Every row comes from one small tree of marks. The marks that hang from a mark follow it in brackets, in the order of their numbers. Every link used is in the known rows. Which tree was each row made from?
Known rows
q60{q777{q5 q46{q823} q273}}: [-0.49  3.77 -0.33 -0.46 -0.16  0.07  0.24 -2.28 -0.94 -2.12 -1.09  1.34
 -0.36  1.83 -2.04  0.14 -2.51  1.74 -0.17]
q273{q777{q5 q46 q60}}: [-1.36  3.87 -0.04  0.23  0.61 -0.64  0.40 -1.13 -0.78 -2.03 -2.36  0.77
  0.48  1.15 -0.90 -0.23 -1.80  0.74  0.27]
q60{q777{q46{q823{q5}} q273}}: [-0.09  3.35 -0.59 -0.09 -0.73  0.20  0.31 -1.14 -1.82 -2.84 -0.81  1.90
 -0.62  1.86 -1.47  0.09 -1.82  0.82  0.11]
q46{q777{q5}}: [ 0.33  1.37 -0.31  0.30  0.30 -0.63 -0.72  0.13 -0.14  0.94  0.76 -0.64
 -1.12 -0.88 -0.79  0.34 -0.03  0.51 -0.35]
q823{q46}: [ 0.02  0.90 -0.26  0.91  0.22  0.18  0.67  0.58  0.27 -0.35 -1.31  0.43
  0.26  0.39 -0.20  0.05  0.23  0.03  0.63]
q823{q5}: [ 0.50  0.31  0.02  0.63 -0.71 -0.22 -0.34  0.33 -0.57 -0.86 -0.16  0.39
 -0.33 -0.01  0.52  0.17  0.10 -0.57  0.33]
q5{q777{q46{q823} q60 q273}}: [-1.12  4.10 -0.18 -1.55  0.09 -0.26  1.20 -3.66 -1.08 -1.64 -0.83  2.02
 -0.36  1.52 -1.93 -0.10 -2.65  1.61  0.25]
q823{q5 q46 q60 q273}: [ 0.07  4.59 -0.58  2.73 -1.88  0.23  1.82  0.91 -0.46 -1.52 -2.62  2.77
 -1.89  0.27  0.49  0.28 -0.25 -0.83  1.08]
q60{q777}: [-0.11  0.19  0.10 -0.07 -0.15 -0.52 -0.13  0.68 -0.19 -0.90  0.41  0.45
 -0.46  1.40 -0.13 -0.02 -0.05 -0.57  0.03]
q777{q46{q823} q60 q273}: [-1.08  4.44 -0.47 -0.29 -0.03  0.35  1.28 -3.18 -0.89 -1.65 -1.19  1.95
 -0.10  1.18 -2.38  0.04 -2.43  2.06 -0.12]
q273{q777{q5 q60}}: [-1.13  2.32  0.17  0.80  0.42 -1.04  0.03 -0.82 -0.53 -0.88 -1.20  0.49
 -0.03  0.58 -0.70 -0.02 -1.02 -0.03  0.17]
q273{q777{q46}}: [-0.83  1.50 -0.49 -0.33  0.94  0.24  0.36  0.73 -1.23 -1.35 -1.80  0.11
  0.83  0.58 -0.28 -0.54 -0.57  0.33  0.08]
q273{q777{q46{q823{q5}} q60}}: [-0.63  3.09 -0.70  0.22  0.42 -0.39  0.38 -1.01 -1.95 -2.63 -1.52  1.57
 -0.82  0.72 -1.27 -0.08 -1.18  0.11  0.26]
q46{q823{q5}}: [ 0.80  0.02 -0.41  0.20 -0.27 -0.08 -0.47 -0.72 -0.86 -0.78  0.46  0.49
 -1.35 -0.58 -0.44  0.35 -0.06 -0.31  0.04]
q777{q5 q46{q823{q60}} q273}: [-0.63  5.66 -0.44  0.09 -0.87  0.17  1.12 -3.15 -0.92 -1.71 -1.76  2.30
 -0.68  0.38 -1.64  0.20 -2.35  2.38 -0.08]
q823{q5{q777} q46 q60 q273}: [ 0.06  4.32 -0.29  1.50 -1.79 -0.40  1.73  0.41 -0.68 -1.46 -2.27  2.92
 -2.14  0.58  0.97  0.14 -0.49 -1.29  1.46]
q5{q777{q46{q823} q60}}: [-0.59  2.66 -0.13 -1.86  0.48 -0.68  0.68 -2.90 -0.56 -1.60 -0.31  1.48
 -1.03  1.00 -1.23 -0.06 -1.72  0.72  0.33]
q46{q777{q60}}: [-0.33  2.14 -0.36  0.45  0.18 -0.81  0.18 -0.08 -0.30  0.49  1.05  0.43
 -1.34 -0.14 -1.30  0.21  0.06  0.24 -0.26]
q273{q777{q46{q823}}}: [-0.53  1.15 -0.93 -0.76  1.37  0.39  0.26 -0.32 -1.50 -1.22 -1.19  0.30
 -0.19  0.00 -1.22 -0.34 -0.70  0.62 -0.19]

Write each row's tree
[-0.26  2.94 -0.08  0.64  0.08 -1.13 -0.25 -0.88  0.01  0.39  0.62  0.24
 -1.37 -0.22 -1.37  0.44 -0.62  0.59 -0.19] -> q46{q777{q5 q60}}
[-1.19  2.81  0.45 -0.57 -0.51 -0.79  0.90 -2.27 -0.57 -0.56 -0.30  1.53
  0.11  1.53 -0.75 -0.09 -1.69  0.56  0.43] -> q5{q777{q60 q273}}
[-0.79  5.15 -0.83  1.49 -1.18  0.31  1.51  1.06 -1.98 -2.51 -3.15  2.51
 -1.30  0.44  0.43 -0.31 -1.04 -0.56  0.54] -> q823{q5 q60 q273{q777{q46}}}
[-0.52  2.51 -0.37 -1.87  0.27  0.30  0.71 -2.58 -1.23 -1.09 -0.70  1.18
 -0.10  0.86 -1.34 -0.20 -2.05  1.55  0.10] -> q5{q777{q46{q823} q273}}
[ 0.05  3.74 -0.32  1.79 -2.13  0.04  1.14  0.29 -0.76 -1.13 -1.32  2.37
 -2.14 -0.09  0.67  0.23 -0.52 -0.88  0.45] -> q823{q5 q60 q273}
[-1.36  4.81 -0.07  0.15 -0.47  0.24  1.35 -2.15 -0.59 -1.75 -1.84  1.83
  0.92  1.77 -1.43 -0.13 -2.29  1.75  0.16] -> q777{q46 q60 q273}
[-0.17  2.83 -0.34  0.63 -0.11 -0.16 -0.23 -0.64 -0.62  0.87  0.23 -0.05
 -0.46 -0.33 -1.51  0.32 -0.94  1.43 -0.45] -> q46{q777{q5 q273}}
[-0.14  3.77 -0.63  1.57  0.13 -0.04  0.46 -0.07 -0.38  0.47 -1.04  0.34
 -0.20  0.03 -1.70  0.35 -0.72  1.43  0.18] -> q823{q46{q777{q5 q273}}}
[-0.80  2.89  0.04 -1.45 -0.15  0.15  0.82 -1.58 -0.95 -1.15 -1.33  1.02
  0.91  1.39 -0.40 -0.38 -1.91  1.27  0.37] -> q5{q777{q46 q273}}
[-0.76  3.28 -0.95 -0.21  0.45 -0.05  1.01 -0.55 -1.65 -1.73 -1.44  1.75
 -1.03 -0.05 -0.93 -0.31 -0.57  0.67 -0.09] -> q273{q777{q46{q823{q60}}}}
[ 0.77  1.76 -0.82  1.64 -0.05 -0.33  0.01  1.79 -0.72 -0.14 -0.24  0.41
 -1.13 -0.42 -0.44  0.34  0.93 -0.38  0.56] -> q823{q5 q46{q777}}
[-0.87  3.30 -0.18 -0.28 -0.47  0.35  0.75 -0.45 -0.94 -2.11 -1.27  1.37
  0.75  2.41 -1.00 -0.26 -1.75  1.11  0.07] -> q60{q777{q46 q273}}
[-1.27  5.55  0.20  0.35 -0.57 -0.09  0.95 -2.92 -0.30 -1.83 -2.25  1.63
  0.87  1.63 -1.52  0.08 -2.95  2.09  0.19] -> q777{q5 q46 q60 q273}
[-0.76  4.45 -0.16  1.00 -0.35 -0.73  0.28 -1.72 -0.49  0.33  0.11  0.86
 -0.70  0.34 -2.08  0.40 -1.51  1.47 -0.28] -> q46{q777{q5 q60 q273}}
[ 0.34  3.34 -0.75  1.39 -1.69  0.16  1.05 -0.72 -1.01 -1.15 -0.67  2.48
 -3.11 -0.61 -0.25  0.41 -0.65 -0.58  0.20] -> q46{q823{q5 q60 q273}}
[ 0.22  3.08  0.03  0.82 -1.30 -1.14  0.98  0.09 -0.66 -1.57 -1.39  2.36
 -1.19  0.61  1.06  0.12  0.22 -0.90  1.43] -> q823{q5{q777} q46 q60}
[-1.07  3.92  0.42  0.91 -0.76 -0.46  0.55 -2.67 -0.06 -0.69 -1.10  1.27
  0.36  1.12 -1.33  0.29 -2.17  1.33  0.12] -> q777{q5 q60 q273}
[-1.04  3.16 -0.57  1.00  0.36 -0.21  0.68 -1.61 -0.81 -0.74 -1.45  1.17
 -2.02  0.04 -1.78  0.19 -1.81 -0.10 -0.10] -> q46{q823{q273{q777{q5 q60}}}}
[ 0.58  1.30 -0.71  0.84 -0.79  0.62  0.29 -0.46 -0.85 -0.66 -0.43  1.06
 -2.32 -0.53 -0.60  0.38 -0.76 -0.64  0.05] -> q46{q823{q5 q273}}
[ 0.55  1.63 -0.61 -0.34 -0.11  0.30 -0.08 -1.05 -1.09 -1.91 -0.73  0.87
 -0.80 -0.01 -0.63  0.16 -0.85  0.50  0.15] -> q777{q46{q823{q5}}}
[ 0.02  2.97 -0.20 -0.53 -0.98  0.26  0.71 -0.20 -1.01 -1.82 -1.86  1.38
 -1.00  0.84  0.71 -0.13 -1.61 -0.58  0.78] -> q823{q5{q777{q46}} q273}
[ 0.18  1.73  0.11 -1.20 -0.46 -0.48 -0.04 -0.43 -1.01 -1.96 -1.00  0.80
 -0.06  0.84  0.82 -0.16 -0.96 -0.25  0.77] -> q823{q5{q777{q46}}}
[-0.03  3.36 -0.18 -0.20 -1.51 -0.77  0.71 -2.24 -1.75 -1.25  0.00  2.68
 -1.77  0.23 -0.37  0.21 -1.11  0.23  0.49] -> q46{q823{q5{q777{q273}} q60}}
[ 0.24  3.56 -0.65  1.33 -1.91 -0.35  0.91 -0.01 -1.23 -2.03 -0.29  2.95
 -3.63  0.74 -0.41  0.38 -0.67 -1.17  0.23] -> q46{q823{q5 q60{q777} q273}}
[-0.41  3.32  0.31 -0.81 -0.67 -1.05  0.43 -1.48 -0.85 -2.42 -1.15  1.72
 -0.33  1.48  0.25 -0.07 -1.53 -0.17  0.90] -> q823{q5{q777{q46 q60}}}
[-0.36  4.66 -0.96  0.22 -0.81  0.81  1.79 -1.32 -0.71 -1.43 -1.70  2.46
 -2.31 -0.04 -0.99  0.06 -1.50  0.75 -0.04] -> q777{q46{q823{q60 q273}}}
